What can hang from each mark
z_413: z_860
z_322: z_45 z_524 z_860
z_524: z_413 z_466
z_860: z_322 z_413 z_466
z_881: z_45 z_524 z_860
z_466: z_45

Each row was made from one small tree. The marks that hang from a mark follow it in brackets, in the order of their numbers. Every link used is in the known rows. Write each row's tree.
Known rows
z_881(z_524(z_466)): [ -2.0  17.0 -25.9  -3.1 -26.0   4.0  -6.0  33.3  29.8 -45.7  15.3  -2.7
   1.1  12.7 -34.1   9.3 -34.5   1.0  -2.1  -2.9 -54.5 -34.9  -2.6 -21.4]
z_881(z_45 z_524 z_860(z_413)): [-11.2 -34.8 -39.3  19.2  33.1 -73.5  14.5 -23.7  38.7  36.5  12.8 -11.5
  10.4  -1.7  10.4  11.8  -0.4  12.3 -64.8 -35.0 -11.3 -35.0  33.4  25.2]
z_322(z_45 z_860(z_466)): [-25.1  44.2   0.2  17.7  -2.5   2.4 -28.5 -18.1   4.6  12.4 -13.7  -2.5
 -19.7  -9.0 -31.1 -13.3  18.0 -14.0  76.0  -1.3  71.3  34.7   2.7  -9.2]
z_881(z_524 z_860(z_466)): [-27.7   9.3   1.7  16.8  -4.1 -46.2 -32.7  24.4  -5.1  13.7  -1.0  23.3
 -17.5 -15.2 -39.1  15.1   0.0   0.5 -10.1 -12.6 -19.0 -30.9  26.0  -4.1]
z_524(z_413(z_860(z_322)) z_466(z_45)): [ 34.8 -18.5 -19.8 -24.4  -3.3  10.7  21.3   0.7 -22.2   3.0  -8.6 -10.4
  -1.4 -14.9  23.2  42.1   4.1  -9.8 -20.2  15.9  27.4  22.8 -19.5 -51.6]
z_881(z_45 z_860(z_322 z_466)): [ 10.7   7.2 -26.2  41.2 -15.9 -38.2  10.6 -14.8  18.3  43.8 -26.0   7.5
 -19.2 -32.3 -37.8 -14.0  49.0 -13.4 -15.1 -15.9  23.0  29.9  37.5   4.4]
z_881(z_524(z_466) z_860): [-23.4   9.5  -6.3   9.1   0.5 -36.3 -27.7  21.9  25.5 -22.0  -2.2  18.6
 -14.3   4.7 -28.3   5.7 -41.6  -7.2 -21.5  17.1 -36.0 -38.2  20.4 -11.7]
z_881(z_45 z_524(z_413 z_466) z_860): [-17.2 -17.1 -27.7  -4.6  14.8 -65.3  -2.3 -12.1  41.2  25.2 -20.2  -8.7
   2.5 -17.0  38.0  12.2 -55.4  -2.9 -67.8 -15.2  -7.8 -20.1  32.8 -20.3]
z_524(z_413(z_860) z_466(z_45)): [  3.4 -10.2 -37.4 -35.4  13.3   1.0   0.5   6.2   4.8  16.8   8.4 -18.4
  -3.4  -4.0  19.4  39.1 -17.8  -0.5  -7.4  18.0  47.0   0.7 -26.8 -45.4]
z_413(z_860(z_322(z_524) z_466(z_45))): [ 34.0 -16.2  11.3  -6.1 -12.3  42.9 -13.2  23.4 -45.6   9.9 -10.1  25.1
   4.9 -12.2  -6.7   2.6  57.3 -28.6  11.8 -24.3  28.6   9.7   5.0  -1.8]
z_881(z_860): [-51.1  15.7 -30.2  26.3  22.4 -35.0  -3.2  -1.0  43.6  21.0  26.8   0.5
 -40.2   3.7 -56.3 -21.6  -8.1  16.6  -3.5  46.5  -4.1 -29.5  -5.9  13.7]
z_413(z_860(z_322 z_466)): [  9.7   9.6   9.6  27.6 -16.9  15.2   6.1  19.8 -28.2   3.8   9.0  19.1
 -23.4  -6.1 -47.3  11.3  46.0 -16.7   1.6   7.2   4.3   5.3   3.1 -33.9]
z_860(z_322): [  6.8  12.4 -24.9  26.3 -26.8  18.4  42.5   1.1  10.9 -20.7  24.7 -10.8
 -24.6  -2.5 -55.6 -15.5  23.8  11.5   2.8  22.4 -44.9   1.1 -19.7  -0.6]
z_524(z_413): [-36.6   7.7 -35.8  -6.8   5.2 -15.3  32.6  -9.6  28.6  14.7  39.0 -34.6
 -23.1  -0.6 -12.2   7.9 -34.3  43.5 -17.6  29.4 -22.1 -14.4 -39.9  -9.0]
z_413(z_860(z_322(z_524(z_466)))): [  8.8  -3.8  27.2   6.8  -0.5  42.3  -3.9  25.0  -6.1 -39.9   2.8  24.1
  -3.4  23.8  -4.7 -25.0  -9.2 -22.8 -13.5  27.3 -26.2 -16.3   2.2 -13.0]
z_413(z_860): [-41.4   5.8 -29.7  16.3  23.5  10.0   3.3  10.8  29.4   9.0  48.8  -0.9
 -34.4  21.2 -46.9  -9.5   5.2   0.5  -6.5  29.5   9.1 -41.5 -18.5 -17.4]
z_322(z_45 z_524 z_860): [-42.7  16.4  19.1   2.9  27.5  29.0 -28.0 -20.9  21.1  -9.6  -6.2   1.6
  -5.3  18.2  15.2 -62.5 -24.7 -14.3  46.2   9.6  37.8  -0.4  -0.1  34.3]
z_322(z_524(z_466) z_860(z_413)): [ -3.4  15.6  35.3 -14.1  26.1   9.0 -25.8   3.0   4.0 -40.6   4.0   9.5
  24.7  55.3  28.1 -27.0 -64.8  10.8  14.2  40.2 -13.4  -1.9  -6.0  22.6]
z_413(z_860(z_322(z_45 z_524))): [ -4.8 -14.8  21.9  15.4   7.3  41.9  10.7  -6.4  -0.1 -11.9  -0.2   8.7
  -8.1   1.2   7.2 -32.2  27.9 -28.1  -0.4  -2.3   5.6 -10.8   4.5   9.4]
z_860(z_322(z_524) z_466): [ 26.2  17.4  24.1   7.2 -44.5  35.2   2.6  22.8 -24.6 -21.3 -10.1  16.6
   5.8  -5.4 -24.3 -22.3  22.9   0.0  19.6 -11.0 -44.1  16.3   1.8  20.0]

Write each row's tree
[ 52.8  -1.2  26.1  -4.6 -22.9  21.5  30.9 -20.5   5.5 -47.3 -22.7 -14.1
  42.8   8.8  25.8  -2.9   6.8   3.8  12.7  -7.9 -38.8  30.7  -1.6  35.1] => z_860(z_322(z_45 z_524(z_466)) z_413)
[-12.1  -3.3 -40.6  13.8   4.6 -44.7 -19.3   2.8  54.3   8.4 -16.1   4.5
   0.0  -6.2  -8.3  -7.5 -26.2 -20.6 -41.8 -21.1  -3.1 -28.6  42.9  -5.7] => z_881(z_45 z_524(z_466) z_860)
[  0.6  15.7  37.4 -12.6  24.4  11.9 -26.4 -24.8  14.9 -34.6 -21.9  -2.8
  31.1  35.8  45.8 -27.9 -42.2  -5.6  41.3  14.8  24.3  19.9   2.2  30.6] => z_322(z_45 z_524(z_466) z_860(z_413))
[-16.8  -5.1 -33.5  21.1  -0.9 -54.2 -22.0   3.2  27.2  43.9 -16.1  10.6
  -5.2 -25.2 -18.7   2.5  15.0 -13.4 -29.2 -51.2  11.7 -18.4  48.5   4.0] => z_881(z_45 z_524 z_860(z_466))
[-23.7  14.1  -8.2  16.0  35.6 -18.1   7.4 -44.8  21.3   3.8  11.7 -24.3
  -4.3  15.6  -1.4  -4.2   5.4  12.8  37.0  15.2  46.1  19.5 -12.1  12.1] => z_322(z_45 z_860(z_413))
[ 52.4  -0.4  34.7   1.6 -29.9  10.1  22.0   8.3 -34.9 -20.5  -2.4   3.4
  31.5   6.4   1.1   9.1  25.7  23.1   3.3 -14.6 -58.6  24.1  -2.1  32.5] => z_860(z_322(z_524) z_413 z_466)
[ 51.2  10.8 -35.9   6.6 -52.2  21.0  17.8  12.0 -26.6  10.1  -9.3  -4.5
  -3.1 -34.6 -50.6  24.6  78.3  -3.2  39.3 -27.1  17.7  44.4 -10.9  -7.1] => z_860(z_322 z_466(z_45))
[ 21.7   4.7  17.6  33.8  -8.4 -53.3  16.8  -6.8 -24.9  14.5  -7.6  10.2
  -6.5 -11.2 -31.6  27.5  37.7  20.2 -13.2  18.9 -20.0  24.4  10.0  11.3] => z_881(z_860(z_322 z_413 z_466))
[-34.1  -1.9   1.1 -24.8   9.5  16.1  13.7 -25.7  31.7   6.6   2.3 -28.4
   6.7  -4.9  43.0 -27.6 -33.7  17.9  10.2  -6.9  -4.6  -6.5 -21.8  33.5] => z_322(z_45 z_524(z_413))
[ 21.0 -19.9  -8.1  -8.7  -6.4  -1.5  20.3   0.3 -48.9  36.1   0.5  -4.6
 -12.9 -31.2  10.4  46.6  40.1  -1.0 -12.6  -7.3  37.0  23.9 -14.0 -38.2] => z_524(z_413(z_860(z_322 z_466(z_45))))
[ -7.6  27.8   4.4  15.0  13.1 -25.1 -10.8  -6.4 -17.2   8.8  17.8  -0.4
  -2.5  21.0 -24.9  13.7   1.3  25.1  31.5  21.2  20.7  20.8 -10.0  -4.2] => z_322(z_860(z_413 z_466))
[ -8.2 -22.2   6.8 -39.4  16.6  16.4 -18.9  13.7 -23.1  33.9   5.5   2.4
   8.2  -4.0  41.7   8.3  -6.9   5.7  -4.7 -13.7  29.4  -9.8 -14.3   2.6] => z_322(z_524(z_413(z_860(z_466(z_45)))))
[ -8.1 -10.5 -28.2 -23.1  10.7  -8.9   1.3   3.6 -18.0  50.1  15.9 -12.7
 -13.0 -19.7   9.1  45.2  17.8  10.1  -3.2  -4.2  54.3   3.8 -22.6 -36.3] => z_524(z_413(z_860(z_466(z_45))))
[ 76.3  -7.9 -25.7   1.7 -38.9  -3.8  35.5  -2.1 -37.5  10.3  -4.0 -15.0
  25.0 -23.6 -25.4  54.0  81.7  19.5  23.4 -31.7   4.3  52.4 -14.5   7.3] => z_860(z_322 z_413 z_466(z_45))
[ 49.0  11.3   1.1  20.3 -37.5 -13.4  40.7  -1.0 -28.1 -10.5   7.4 -10.3
  12.8  -5.5 -36.3  35.4  48.2  29.0   9.1  -3.3 -39.3  35.3  -9.4   2.1] => z_860(z_322 z_413 z_466)
[-22.8 -20.6  -5.6  16.4  30.4 -66.9   2.8  -3.2  10.3   4.1  25.5   1.6
  -3.4   8.2  -9.4  24.3 -13.9  27.5 -45.8   5.7 -43.3 -44.9  10.1  18.8] => z_881(z_524 z_860(z_413))
[-23.7  -2.8  21.9 -33.0  18.8  17.5 -15.8  17.5  10.3 -15.7   8.9   2.9
   5.4  28.9  41.6 -12.2 -71.0   4.0 -25.2  31.6 -20.0 -28.5 -15.1 -11.3] => z_322(z_524(z_413(z_860) z_466))
[ 10.4  -1.9  37.2   9.6 -13.5  32.6 -10.2  27.5 -34.7  -7.4  -0.5  31.1
  -6.5   3.6 -16.3 -15.9  27.5 -19.6  -2.8   0.3 -12.3  -7.3   9.4  -7.4] => z_413(z_860(z_322(z_524) z_466))
[  8.7   1.8  10.0   9.7 -24.0  42.3  23.4 -14.0  13.7 -26.7 -10.4  -7.4
   3.0  -9.1  -2.0 -42.8  22.3  -7.9  23.1 -11.6 -25.5  10.7  -5.5  35.9] => z_860(z_322(z_45 z_524))
[ 72.8 -17.3   4.7 -19.7 -20.4  25.3  27.2   3.1 -14.3 -37.0  -8.5  -8.7
  46.1  11.9  20.0  10.5  14.0  10.9  -1.0  -4.8 -40.2  25.9 -13.4  32.4] => z_860(z_322(z_524(z_466(z_45))) z_413)
[-23.5  31.5  27.0  -9.4  11.4  35.1 -44.8  -9.1  23.8 -34.9 -29.1   7.8
   7.4  25.4  23.0 -54.7 -46.2 -25.4  55.6  16.9  33.6  14.1   5.9  15.9] => z_322(z_45 z_524(z_466) z_860)
[ 11.5  -2.5  31.3   5.1  -7.6  47.7  -3.2   2.4   1.6 -35.1 -17.7  13.8
   2.7   7.2  10.3 -25.9  10.5 -39.3   7.7   5.4   1.5   0.6  10.4  -6.0] => z_413(z_860(z_322(z_45 z_524(z_466))))
[ 11.5   9.1   7.9  27.5 -19.9  18.9   6.3  -1.7 -18.2   7.0 -11.3   8.3
 -17.9 -23.3 -36.1  10.4  66.6 -29.8  27.7 -12.2  35.2  21.1   9.5 -28.3] => z_413(z_860(z_322(z_45) z_466))
[-22.9  -0.3  26.4  -3.6  44.8   1.6 -12.2 -11.0   0.3 -13.5  24.9   3.5
  11.6  48.5  21.2 -36.1 -42.4  25.4   5.7  30.3 -10.5 -12.6 -13.0  39.5] => z_322(z_524 z_860(z_413))
[-27.0  -6.6  30.6 -25.1  14.2  14.5 -14.3 -10.1  -2.8  24.4 -11.1  -5.6
   6.3 -10.9  49.5  -4.7 -11.7  -5.4  11.2 -19.9  31.9  -6.2  -1.6   6.6] => z_322(z_45 z_524(z_413(z_860(z_466))))
[  3.2  -9.0 -47.7 -18.6 -12.7 -25.5  18.5  -4.1  43.0   1.2  -3.5 -29.4
  16.5  -8.8  29.8  15.7 -49.6   4.4 -49.8 -36.4 -24.3 -15.0  10.2 -26.9] => z_881(z_45 z_524(z_413 z_466))
[ 23.4   2.6  26.5 -17.1 -29.3  28.8  24.8 -15.4   3.0 -36.4 -33.9 -15.7
  16.3 -12.9  41.7 -18.1 -24.3  -4.6   5.2   1.2 -30.7  28.7  -6.3   8.3] => z_860(z_322(z_45 z_524(z_413 z_466)))
[ 29.6 -17.7  -2.8  12.9 -21.7 -28.1 -12.7  17.6 -47.1  14.9 -28.8  26.1
  -5.0 -44.9 -25.7  34.0  54.2 -19.6  -7.9 -36.0   1.9   9.0  31.8  -3.1] => z_881(z_524 z_860(z_322 z_466(z_45)))
[-35.0  15.6  42.5 -19.8  20.0  -0.2 -33.8   2.9 -33.3  10.0  -5.7  11.9
  -1.9  14.5  39.6 -22.7 -59.0  14.5  14.7  19.4  11.2  10.0  -7.6   3.4] => z_322(z_524(z_413) z_860(z_466))
[-40.2 -17.2  16.8 -24.7  30.8  17.2  -0.4 -21.2  16.3  14.5   5.1 -13.9
  -0.3   1.5  54.3 -18.7 -26.6  -0.2  -8.0  -3.1  21.1 -21.6 -11.7  16.0] => z_322(z_45 z_524(z_413(z_860)))
[ -1.3 -31.5 -16.5 -26.9   6.1 -14.9  -7.9  17.4 -35.4  29.7  12.2  -2.5
   0.2 -24.6  20.3  58.2   7.3   0.1 -24.0 -38.0  17.6 -23.0  -2.4 -37.1] => z_881(z_524(z_413(z_860(z_466(z_45)))))
[-38.2 -26.8 -10.3 -10.3  25.9 -18.8   9.6   9.0  -5.9   5.6  36.3  -6.1
 -16.8  -0.7  16.6  28.6 -33.6  11.8 -56.1  -0.3 -29.2 -55.4  -9.7 -34.4] => z_881(z_524(z_413(z_860)))
[  0.4  13.5  -0.4 -26.2  14.0  39.2 -47.0  13.4   3.6 -22.3 -11.4  14.6
  11.8  29.9  15.1 -36.6 -39.6 -17.2  42.0  20.9  37.7   7.8  -7.0  14.5] => z_322(z_524(z_466(z_45)) z_860)
